Known rows, with every way that one mark hangs from another:
[Z_625 [Z_221 Z_799] Z_517]: [-0.59 -0.88  2.69  0.78 -0.95  0.62  1.11 -0.82  0.05 -0.26 -1.06 -0.75
 -1.35 -1.78 -0.89  0.16 -0.03 -0.95  1.49  0.09  1.07 -0.31 -0.93 -1.77
  0.70 -1.17  1.71  0.90]
[Z_346 Z_175]: [-0.08  0.84 -0.37  0.73 -1.38 -0.63  0.44  0.45  0.31  1.13  0.30 -1.44
 -1.21 -1.33 -0.06  1.13 -0.16 -2.07 -0.91 -0.17  1.66 -0.93 -0.84 -1.60
  1.83 -0.51  1.10  2.01]
[Z_625 [Z_221 [Z_799 [Z_231 Z_736]]] Z_517]: [-1.25 -1.88  2.81 -0.58 -1.42  3.00  0.45 -1.16 -0.18  0.43 -2.64  0.13
 -0.51 -0.58  0.30 -0.57  1.27 -1.55  1.60 -0.40  0.84  0.04 -0.31 -0.19
  1.14 -1.74  2.11  0.08]
[Z_231 [Z_736 [Z_434 Z_517]]]: [-0.42  0.16 -1.11  0.46 -0.72  2.46  0.27  0.66 -0.15 -0.27 -1.55 -1.86
 -1.35 -0.52  0.38  2.20 -0.13 -1.35 -1.88 -0.47  1.87 -0.48  0.63  0.03
  1.77 -1.06  0.15  0.09]
[Z_625 [Z_221 [Z_799 Z_231]] Z_517]: [-0.74 -1.60  3.46 -0.10 -1.81  1.19  1.14 -0.95 -0.21  0.10 -1.14 -0.19
 -0.60 -1.39  0.16 -1.07  0.39 -0.99  1.48 -0.31  0.79 -0.07 -0.66 -1.37
  0.75 -1.73  1.88  0.72]
[Z_630 [Z_517 Z_625]]: [-0.60 -1.02  0.58  1.64 -1.16  0.47  0.11  0.41 -0.51  0.21  0.54 -2.99
 -0.52 -1.88 -0.73  1.42 -0.97 -0.83 -1.28 -0.62  1.28 -0.52 -0.81 -2.99
  1.55 -0.73  1.96  0.62]
[Z_736 Z_175 Z_231 [Z_434 Z_517]]: [ 0.89  0.94 -5.86  1.19 -1.60 -0.58  0.62  1.78 -1.50  0.06 -1.10 -0.70
 -0.62 -1.67  0.80  1.94 -0.84  0.76 -1.70 -0.80  1.32 -0.19  1.51 -0.88
  0.40 -1.02 -1.68  0.63]
[Z_231 [Z_736 Z_434]]: [-0.13  0.42 -2.63  1.02 -0.60  2.49  0.12 -0.15 -0.74  0.78 -1.14 -1.56
 -1.58 -0.16  0.30  2.07 -1.04 -0.89 -0.83 -0.19  2.02 -0.08 -0.13  0.10
  1.79 -0.62  0.31 -0.12]
[Z_736 Z_175 Z_231 [Z_434 [Z_517 [Z_625 [Z_221 Z_799]]]]]: [ 0.73 -0.19 -4.61  1.16 -1.10 -1.37  0.29  0.97 -0.29  0.25 -2.26 -0.40
 -0.62 -2.11 -0.92  1.56 -0.90  1.93 -1.09 -0.57  0.53  0.68  0.72 -1.00
 -0.54 -0.91 -0.75 -0.10]
[Z_434 [Z_517 Z_625] [Z_736 Z_231]]: [-0.29 -0.02 -1.37  1.10 -0.63  1.15 -0.01  1.58  1.45 -0.45 -0.49 -0.99
 -0.50 -1.93 -0.67  1.86 -0.11  0.16 -3.92 -0.75  0.77 -1.40  0.26 -2.69
  1.11 -1.32  0.15 -0.46]
[Z_434 [Z_517 [Z_625 Z_221]]]: [-0.72 -1.30  2.39  1.00 -0.79 -0.86  1.15  0.58  1.59 -0.48 -0.46 -2.64
 -0.63 -1.94 -1.24  1.54 -0.42 -0.36 -1.69 -0.18  1.01 -0.79  0.12 -1.72
  1.00 -1.38  1.69  0.54]
[Z_625 Z_221 Z_517]: [-0.95 -1.13  1.35  0.99 -1.24 -0.72  1.46 -0.45 -0.25 -0.50 -1.13 -1.58
 -1.21 -1.20 -0.47  0.72 -0.38 -0.89  1.88  0.06  1.41 -0.76 -0.16 -1.16
  0.89 -1.69  1.90  1.15]
[Z_799 Z_221 [Z_231 Z_736]]: [-0.45 -1.22  2.80 -1.05 -1.09  3.21  0.37 -0.32  0.48  1.66 -0.94 -0.60
  0.38  0.44  1.14  0.56  0.73 -1.92 -1.29 -0.74  1.24 -0.21  0.05  0.69
  1.79 -0.91  1.86  0.05]
[Z_630 [Z_517 [Z_625 [Z_221 Z_799]]]]: [-0.63 -1.68  2.35  1.41 -0.91  0.70  0.24 -0.16 -0.09  0.21 -0.53 -2.58
 -0.87 -2.44 -1.51  0.93 -0.75 -0.06 -0.03 -0.46  0.84  0.00 -1.64 -3.16
  0.70 -0.65  1.97  0.62]
[Z_630 [Z_517 [Z_625 [Z_221 [Z_799 [Z_231 Z_736]]]]]]: [-1.18 -2.76  2.33 -0.04 -1.46  3.04 -0.52 -0.56 -0.40  0.69 -1.90 -1.49
  0.06 -1.32 -0.41  0.21  0.55 -0.66  0.02 -0.96  0.61  0.41 -1.03 -1.46
  1.11 -1.26  2.49 -0.28]
[Z_221 [Z_625 Z_517] [Z_799 Z_231]]: [-0.44 -0.64  2.63 -0.32 -1.30  2.58  0.33 -1.24 -0.06  0.14 -0.12  1.12
 -0.89 -2.23  0.00 -1.29  0.83 -0.49  0.15 -0.43  1.09 -0.18 -0.29 -3.15
  1.06 -0.84  2.22  0.55]
[Z_736 Z_175 Z_231 [Z_434 [Z_517 Z_625]]]: [ 0.64  0.61 -6.41  1.46 -1.28 -1.62  0.27  1.56 -0.85  0.29 -1.16 -0.76
 -0.30 -1.53 -0.20  1.97 -1.36  1.17 -2.36 -0.66  0.98  0.13  1.63 -1.01
  0.27 -0.93 -0.80 -0.06]
[Z_231 [Z_736 Z_175 [Z_434 Z_517]]]: [ 0.00  1.15 -4.28  0.50 -0.55  1.48 -0.21  1.13 -0.26  0.11 -2.16 -1.05
 -0.57  0.09  0.16  2.11  0.39 -0.84 -1.38 -0.42  1.56 -0.13  1.17 -0.01
  1.07 -0.69 -0.86  0.41]
[Z_799 Z_221 [Z_231 [Z_736 [Z_434 Z_517]]]]: [-0.35 -0.88  1.42 -1.42 -1.52  2.47  0.39  0.37  0.41  0.64 -1.99 -0.99
 -0.16  0.74  1.60  0.99  0.77 -1.82 -1.91 -0.97  1.55  0.10  0.92  1.14
  1.29 -1.49  0.91  0.09]
[Z_517 Z_625]: [-0.06 -0.28  0.36  1.60 -0.55  0.43  0.64  0.08  0.86  0.91  1.01 -1.99
 -0.64 -1.58 -1.02  1.36 -1.35 -0.42 -2.09 -0.04  1.21 -0.55 -0.48 -2.07
  1.72 -0.45  1.73  0.10]
[Z_625 [Z_221 [Z_799 [Z_231 [Z_736 Z_434]]]] Z_517]: [-0.82 -1.17  0.02 -0.40 -1.72  2.26  0.32 -1.39 -1.15  0.40 -3.15  0.08
 -1.25  0.07  0.47 -0.19  0.16 -0.83  2.02 -0.39  1.29  0.67 -0.16  0.65
  0.70 -1.89  1.50 -0.01]

Rows:
[-0.71  0.71  0.83  0.90 -0.19  1.34 -0.11  1.18  2.57 -0.65 -0.20 -1.83
 -0.57 -1.07 -1.26  1.67  0.30 -0.95 -3.79 -0.33  0.98 -1.46 -0.44 -3.32
  1.36 -0.94  0.67 -0.14]
[Z_434 [Z_517 Z_625] Z_736]
[-0.11 -0.64 -0.82 -0.38 -0.78  2.76 -0.18 -0.31  0.31  1.66 -2.13  0.30
  0.33 -0.47  0.23  0.08  1.24 -0.14  0.05 -0.41  0.54  0.40 -0.42 -0.30
  0.66 -0.68  0.35  0.24]
[Z_625 [Z_221 [Z_799 [Z_231 [Z_736 Z_175]]]]]
[-0.34  0.04  1.77  0.63 -0.29  2.10  0.31 -1.02  0.17 -0.27 -0.12  0.42
 -1.58 -2.52 -1.12 -0.15  0.41 -0.53  0.40 -0.04  1.34 -0.35 -0.55 -3.55
  1.09 -0.34  1.95  0.69]
[Z_221 [Z_625 Z_517] Z_799]
[-0.07 -0.25 -2.21 -1.13 -1.11  0.41 -0.44  0.68  0.73  1.19 -2.68 -0.34
  0.89  1.49  0.43  1.01  0.81 -0.81 -2.26 -0.87  0.89  0.78  1.59  1.00
  0.61 -1.15  0.95 -0.26]
[Z_799 Z_221 [Z_231 [Z_736 Z_175 [Z_434 [Z_517 Z_625]]]]]
[-0.07  0.11 -3.12  0.48 -0.12  0.70 -0.47  0.34  0.78  0.38 -3.08 -0.81
 -0.52 -0.28 -1.43  1.81  0.32  0.49 -0.97 -0.27  0.77  0.80  0.43 -0.31
  0.12 -0.65  0.12 -0.09]
[Z_231 [Z_736 Z_175 [Z_434 [Z_517 [Z_625 [Z_221 Z_799]]]]]]
[-0.79 -0.79 -0.47 -1.49 -1.42  1.66 -0.08 -1.41 -0.71  0.56 -2.85  0.74
 -0.92  0.73  0.71  0.13  0.68 -0.92  1.22 -0.69  1.87  0.60  0.96  0.43
  0.91 -1.42  2.67 -0.01]
[Z_799 [Z_221 [Z_625 Z_517]] [Z_231 [Z_736 Z_434]]]
[-0.10 -1.03  2.10  1.31 -0.24  0.65  0.63 -0.53  1.36  0.86 -0.06 -1.62
 -1.00 -2.12 -1.74  0.93 -0.89  0.31 -0.95  0.11  0.74  0.00 -1.31 -2.19
  0.82 -0.41  1.72  0.17]
[Z_517 [Z_625 [Z_221 Z_799]]]
[ 0.21  1.54 -4.22  0.75 -0.77  1.09 -0.16  2.25  0.74 -0.36 -1.22 -0.10
 -0.15 -1.50  0.15  1.85  0.92  0.31 -2.78 -0.81  0.76 -1.37  0.49 -2.54
  0.59 -0.92 -1.67  0.40]
[Z_434 Z_517 [Z_736 Z_175 Z_231]]
[-1.18 -1.37  2.59 -1.60 -1.11  2.52  0.01 -1.28  0.22  0.52 -2.11  0.80
 -0.18  0.00  0.52 -0.24  1.62 -1.56  0.69 -0.65  1.39 -0.08  0.81 -0.32
  1.32 -1.34  3.33  0.35]
[Z_799 [Z_221 [Z_625 Z_517]] [Z_231 Z_736]]
[ 0.00  1.07 -4.68  1.04 -0.49  0.16 -0.46  2.12  1.22 -0.15 -1.18 -0.15
  0.15 -1.44 -0.86  1.80  0.40  0.77 -3.56 -0.73  0.45 -1.08  0.74 -2.59
  0.38 -0.93 -0.85 -0.29]
[Z_434 [Z_517 Z_625] [Z_736 Z_175 Z_231]]
[-0.46 -0.21 -3.23 -0.50 -1.67  1.24 -0.18 -0.90 -1.42  0.72 -3.85  0.90
 -0.46  0.74  0.42 -0.22  0.78 -0.20  2.30 -0.37  0.95  1.05  0.27  0.63
  0.04 -1.57  0.63  0.22]
[Z_625 [Z_221 [Z_799 [Z_231 [Z_736 Z_175 Z_434]]]] Z_517]
[-0.86 -0.29 -0.67 -1.67 -0.89  1.55 -0.41 -0.75  0.04  0.89 -2.81  1.73
  0.57  0.68  0.28 -0.22  2.17 -1.02  1.10 -0.69  1.07  0.27  1.26 -0.48
  0.66 -0.97  2.35  0.67]
[Z_799 [Z_221 [Z_625 Z_517]] [Z_231 [Z_736 Z_175]]]
[ 0.47  1.55 -3.85  0.95 -0.97 -0.40  0.54  1.29 -0.25 -0.14 -0.64 -1.41
 -0.66 -0.82  0.25  1.72 -0.47 -0.12 -1.58 -0.35  1.51 -0.26  0.80 -1.36
  0.68 -0.62 -1.13  1.01]
[Z_736 Z_175 [Z_434 Z_517]]
[ 0.05  0.08 -1.18 -0.27 -0.75  4.47 -0.64 -1.18 -0.32  1.14 -1.15  0.84
 -1.37 -1.26  0.43  0.18  0.05  0.21 -0.96 -0.61  1.62  0.59 -0.33 -1.38
  1.28 -0.22  0.96 -0.50]
[Z_221 Z_625 [Z_799 [Z_231 [Z_736 Z_434]]]]
[ 0.12  0.28 -2.99  0.77 -0.27  0.28 -0.38  1.41  1.70 -0.17 -2.17  0.13
 -0.04 -1.98 -1.55  1.40  0.78  1.50 -2.41 -0.60 -0.06 -0.52 -0.19 -2.80
 -0.34 -0.88 -0.75 -0.12]
[Z_434 [Z_517 [Z_625 [Z_221 Z_799]]] [Z_736 Z_175 Z_231]]
[ 0.25  0.48 -3.77 -1.21 -0.98  1.50 -0.70 -0.46 -0.22  1.69 -2.37  1.01
  0.02  0.84  0.82  0.82  0.56  0.51 -0.11 -0.73  1.53  0.89  0.99  0.18
  0.52 -0.32  0.95 -0.03]
[Z_799 [Z_221 Z_625] [Z_231 [Z_736 Z_175 Z_434]]]
[-0.36  0.27 -3.52 -1.50 -1.33  0.68 -0.60 -0.96 -0.85  0.86 -3.61  1.72
 -0.06  1.42  0.65  0.16  1.11 -0.21  1.64 -0.67  1.52  0.88  1.51  0.45
  0.32 -1.15  1.76  0.40]
[Z_799 [Z_221 [Z_625 Z_517]] [Z_231 [Z_736 Z_175 Z_434]]]
[-0.22 -1.66  2.61  0.49 -1.19  1.09  0.68 -0.70  1.00  1.23 -0.14 -0.92
 -0.15 -1.87 -0.59 -0.25 -0.51  0.27 -1.08 -0.31  0.52  0.18 -1.01 -1.81
  0.81 -0.99  2.02 -0.19]
[Z_517 [Z_625 [Z_221 [Z_799 Z_231]]]]
[ 0.48  1.70 -5.75  1.30 -0.69  1.00 -0.29  1.49  0.00  0.60 -0.76  0.29
 -0.33 -1.09  0.07  1.82 -0.15  0.90 -1.84 -0.55  0.90 -1.04 -0.29 -2.19
  0.65 -0.46 -1.33  0.22]
[Z_434 [Z_736 Z_175 Z_231]]
[-0.70 -1.08  3.11 -1.15 -1.58  0.56  0.73 -1.03  0.23  0.25 -0.70  0.48
 -0.24 -0.77  0.39 -0.67  0.81 -0.95  0.64 -0.59  1.39 -0.21  0.48 -1.68
  0.93 -1.28  3.15  0.65]
[Z_799 [Z_221 [Z_625 Z_517]] Z_231]
[-0.30  1.71 -2.52  0.84  0.08  0.37 -0.58  1.72  2.45 -0.34 -0.77 -1.05
  0.19 -0.47 -1.42  1.64  0.89 -0.25 -3.44 -0.35  0.64 -1.12 -0.01 -3.29
  0.76 -0.57 -0.20  0.23]
[Z_434 [Z_517 Z_625] [Z_736 Z_175]]
[ 0.05  0.27 -2.70 -0.29 -0.85  2.40 -0.85  0.40  0.32  1.04 -1.98  0.22
  0.29  0.05 -0.08  0.50  0.74 -0.34 -2.62 -0.72  0.58  0.89  0.80 -0.55
  0.79 -0.81  0.01 -0.39]
[Z_221 [Z_799 [Z_231 [Z_736 Z_175 [Z_434 [Z_517 Z_625]]]]]]
[-0.06  0.40 -2.40 -1.72 -1.00  1.59 -0.49  0.33  0.56  0.69 -2.73  0.65
  0.33  0.51  0.87  0.84  1.49 -0.08 -1.20 -0.99  1.43  0.52  1.66 -0.02
  0.42 -0.76  0.55  0.26]
[Z_799 [Z_221 Z_625] [Z_231 [Z_736 Z_175 [Z_434 Z_517]]]]
[-0.50 -0.96  0.29  0.48 -0.27  1.70 -0.03 -0.10  1.08  0.02 -2.59 -1.70
 -1.35 -0.94 -1.29  1.79 -0.15 -0.11 -1.38 -0.19  1.09  0.45 -0.03 -0.23
  0.80 -1.03  0.97 -0.37]
[Z_231 [Z_736 [Z_434 [Z_517 [Z_625 [Z_221 Z_799]]]]]]
[-0.16 -0.44  0.98 -0.53 -1.20  4.44 -0.06  0.06  0.06  0.48 -1.41 -0.39
 -0.72 -0.68  1.16  0.39  0.69 -1.53 -2.31 -0.79  1.27  0.19  0.19 -0.33
  1.47 -1.12  0.06 -0.20]
[Z_221 [Z_799 [Z_231 [Z_736 [Z_434 Z_517]]]]]
[ 1.13  1.19 -7.57  1.69 -1.40 -0.78  0.44  0.99 -2.11  1.00 -0.71 -0.30
 -0.88 -1.27  0.65  1.94 -1.79  1.38 -0.61 -0.46  1.44  0.19  0.74 -0.56
  0.45 -0.54 -1.46  0.36]
[Z_736 Z_175 Z_231 Z_434]
